Known rows, with every step that occurs
D/K/J/A/G: 0 -12 4 16 30 16 -4 -2 -32 -8 23 -13 -6 -17 -25 2 -20 -5 12 -17 8 4 3 -19 3 -5 -24 -40 1
X/D/K: 3 -6 10 5 3 8 -6 -2 4 -2 -4 -10 -6 -4 -18 -10 0 -18 1 -5 6 10 -7 6 -2 2 -10 -3 -8
Z/G/A/M/K/J: 13 5 -9 -2 17 7 18 32 -19 -2 5 13 31 -10 5 12 -4 2 7 -17 -3 -1 21 1 0 1 -16 -7 0
X/S/K/M: 0 -5 -3 6 -3 6 26 11 2 7 19 20 23 -3 -13 -21 12 8 -5 6 1 -7 8 3 11 9 14 -13 20
Z/G: 5 -2 3 -13 5 -3 1 13 8 5 -8 10 3 -14 0 2 7 -3 2 -6 -2 0 4 13 -7 -8 -1 -2 -10
J/A/M/K/D: -6 2 -15 19 9 19 22 28 1 -5 16 2 -3 1 -4 10 7 -1 -16 -5 5 5 12 -22 6 0 -5 7 13
G/Z: 3 3 9 -1 1 2 5 -7 -3 0 8 -2 -12 -12 6 -9 16 2 5 -1 9 -5 -2 -13 -1 -2 0 -3 6
X/D/K/M/T/G: 3 -4 4 3 -17 24 -1 -3 -4 2 9 8 -9 -3 -9 -19 18 -7 -10 -15 -21 18 -2 -6 -1 10 -7 -19 -10
A/J: 1 -2 -3 6 0 -1 -5 7 -3 -7 2 -1 -10 -14 -1 0 -2 1 5 6 3 1 6 -10 2 8 -9 -7 3
K/J: 9 2 3 4 14 6 -2 2 -10 1 4 1 17 0 5 -1 -10 3 2 -4 -3 -1 4 -5 -5 1 -7 -14 1
E/S/X: 2 -3 -12 11 2 -8 4 -12 -5 12 13 2 -2 3 -2 -3 -1 -1 3 -6 -1 -2 1 0 -4 3 -3 11 7
X/D/K/M/T: -1 -6 1 14 -13 18 -1 1 3 -7 8 0 -7 -6 -17 -20 6 -5 0 -10 -16 9 1 -2 2 10 -2 -16 -5
J/A/M: -8 0 -15 7 -3 12 12 4 -8 2 3 3 -5 12 -10 -1 1 7 -11 1 12 3 -1 -17 11 3 -6 -7 15
M/T/G: 5 8 -5 -6 -12 7 -10 -1 -12 5 -4 10 -4 3 16 7 9 5 -8 -15 -20 14 0 -8 -8 11 1 -10 -7
J/A: -3 -6 -8 12 8 8 5 -4 -11 3 6 -5 1 0 -8 -3 -4 4 -3 1 11 8 4 -6 6 0 -2 -2 2
S/K/J: 15 6 -1 6 7 7 6 14 -16 4 10 -2 25 4 5 -3 -8 -5 3 -6 1 -8 5 -8 -6 4 1 -1 8
Z/G/A: 2 -12 -4 -6 14 -3 11 13 -7 9 -5 4 13 -17 -5 0 4 -1 14 -12 2 6 10 18 4 -8 -5 4 -7
M/T/G/A: 3 -2 -11 1 -4 9 0 -2 -27 9 1 4 6 -2 12 6 7 8 2 -21 -14 20 6 -6 2 10 -2 -4 -5
M/A/G: 1 5 4 -10 10 -7 -5 17 8 -6 14 10 -13 -13 -20 20 -12 -8 8 -12 -8 -1 13 -19 -6 -7 -4 -4 14
D/K/J/A: 3 -11 0 19 20 18 1 -10 -26 0 13 -12 9 -8 -12 -10 -13 0 7 -9 11 3 1 -9 3 0 -16 -34 -4
E/S/X/D: 6 -1 -6 11 6 -4 -1 -6 6 14 7 -1 0 8 -11 -8 -1 -12 -4 -4 1 10 1 2 -8 5 -6 28 6
E/S/X/D/K: 3 -8 -2 16 5 0 -3 -14 0 10 11 -8 -10 0 -19 -14 -1 -18 3 -11 5 7 -6 7 -5 4 -12 10 -1
J/A/G: -8 -7 -3 7 17 7 1 2 -17 -5 19 -7 -14 -8 -22 8 -10 -1 3 -6 8 8 6 -16 6 -5 -11 -5 8
J/A/M/T/G/Z: -1 11 -11 2 -14 22 7 -4 -25 8 4 10 -21 0 13 -5 26 13 -13 -13 1 13 -3 -40 4 12 -5 -20 15
E/S/K/J/A/G: 1 -8 -17 14 31 12 5 11 -30 8 40 -11 11 -1 -19 3 -22 -10 14 -12 8 1 11 -26 -7 -2 -14 -8 18
Z/G/A/M: -2 -7 -10 -10 2 1 18 22 -5 8 -9 14 7 -6 -6 1 8 3 5 -13 3 4 5 7 8 -5 -8 -1 5
T/G: 5 4 3 -11 -4 5 1 -4 -6 10 1 9 -2 3 9 0 11 -1 -8 -6 -4 9 -2 -4 -4 -1 -5 -2 -4
S/X/D/K/J/A: 16 -5 7 31 19 18 1 -10 -23 5 7 -11 10 -3 -20 -16 -11 -7 -6 -13 12 12 3 -3 3 5 -16 -4 0
Z/G/A/M/T: 0 -1 -19 -4 -5 2 7 24 -10 4 -14 14 6 -7 2 9 6 8 5 -23 -13 8 7 1 5 7 -3 -9 2

Rows
-1 -6 -6 16 9 20 8 -1 -23 -1 9 -3 3 1 -14 -9 -8 3 -2 -9 11 0 -4 -18 9 2 -20 -39 9
D/K/J/A/M
4 3 0 11 12 7 9 24 10 -6 12 -1 1 -9 5 13 6 -6 -6 -6 -5 2 13 -4 -6 -4 1 14 -1
M/K/D
14 4 2 7 19 3 9 12 -11 8 7 11 38 -2 -2 -6 -5 3 -2 -4 4 -3 7 1 -2 12 5 -20 17
X/S/K/J
-1 -2 3 -7 3 2 9 17 12 -7 29 18 -12 -14 -27 4 -4 -1 7 -7 -13 -6 18 -22 2 -10 -3 -14 19
K/M/A/G
3 8 -12 -4 -6 10 21 14 -22 2 13 11 7 7 9 10 12 1 -6 -12 0 10 11 -10 10 6 -12 7 6
T/G/A/M/K
1 15 -9 0 -12 4 10 18 -1 -11 6 7 -1 6 6 11 3 0 -9 -1 -2 -7 7 -9 4 8 -5 5 9
A/M/K
-1 -10 0 6 -9 8 6 9 9 -12 21 12 -17 -30 -21 -12 -1 -1 13 1 -5 -9 14 -19 6 1 -10 -36 10
D/K/M/A/J
-1 -5 16 -4 2 9 11 2 2 -11 39 9 -34 -35 -30 -9 11 -5 19 -12 -2 -13 7 -31 3 -13 -9 -36 19
D/K/M/A/G/Z
-7 4 -23 13 -11 13 1 6 -14 -2 -4 2 -6 9 -2 4 -2 12 -10 -8 -5 8 1 -22 8 16 -1 -14 12
J/A/M/T
-3 -7 3 -1 -9 6 12 2 13 -4 20 13 -7 -14 -20 -12 2 -2 7 -5 -8 -10 7 -9 4 -7 -1 -26 7
D/K/M/A
1 -3 -5 2 -7 4 9 17 15 -7 20 18 -7 -20 -12 -6 -1 5 7 7 -8 -5 22 -23 4 2 -4 -17 17
K/M/A/J
1 13 -11 -9 -23 11 -3 7 -9 5 -9 18 -10 12 14 8 14 8 -15 -16 -19 10 -5 -20 -2 14 -3 -15 5
A/M/T/G
0 -6 -22 5 -5 3 16 22 9 6 37 15 2 -13 -14 -10 -2 -6 15 4 -4 -12 22 -27 -4 4 0 -6 25
E/S/K/M/A/J
-3 -2 -9 -8 -6 10 19 4 -19 13 2 12 2 10 3 1 13 5 -5 -12 1 12 -2 -11 11 1 -10 -2 11
T/G/A/M
4 -3 -14 6 -4 7 -4 4 -30 2 1 2 -2 -18 12 6 4 8 8 -16 -10 22 12 -16 4 19 -11 -13 -2
M/T/G/A/J
1 -2 -5 7 -15 11 22 13 -4 4 23 6 11 3 -6 -17 11 0 -2 3 -3 -12 6 -5 6 -1 10 5 12
S/K/M
11 2 5 14 25 17 11 8 -38 1 35 -12 -2 -16 -11 -3 -1 -4 12 -12 18 -4 10 -37 0 -3 -9 -11 21
S/K/J/A/G/Z
-4 -4 5 7 18 10 6 -6 -21 -3 24 -10 -26 -19 -16 -1 6 0 8 -6 17 4 4 -29 6 -6 -10 -8 15
J/A/G/Z
6 -5 8 7 12 9 -4 -6 -16 -3 8 -6 8 -8 -5 -6 -11 -4 10 -10 0 -4 -4 -2 -4 0 -14 -32 -7
D/K/J
2 3 -12 -5 2 1 21 29 -9 -2 1 13 12 -9 2 12 7 -1 5 -13 1 0 17 9 7 0 -8 7 0
Z/G/A/M/K
0 2 -10 12 11 17 10 7 -18 3 5 4 13 11 -4 -3 -8 9 -8 -3 8 2 3 -23 6 4 -14 -22 16
K/J/A/M
1 0 -2 -4 -7 4 14 12 18 0 17 20 3 -4 -12 -7 2 4 1 1 -11 -8 16 -13 2 -6 6 -9 13
K/M/A
5 5 -16 15 3 19 18 18 -25 7 12 1 20 14 -3 -3 -7 2 -8 -5 12 -4 4 -25 5 6 -5 -8 23
S/K/J/A/M
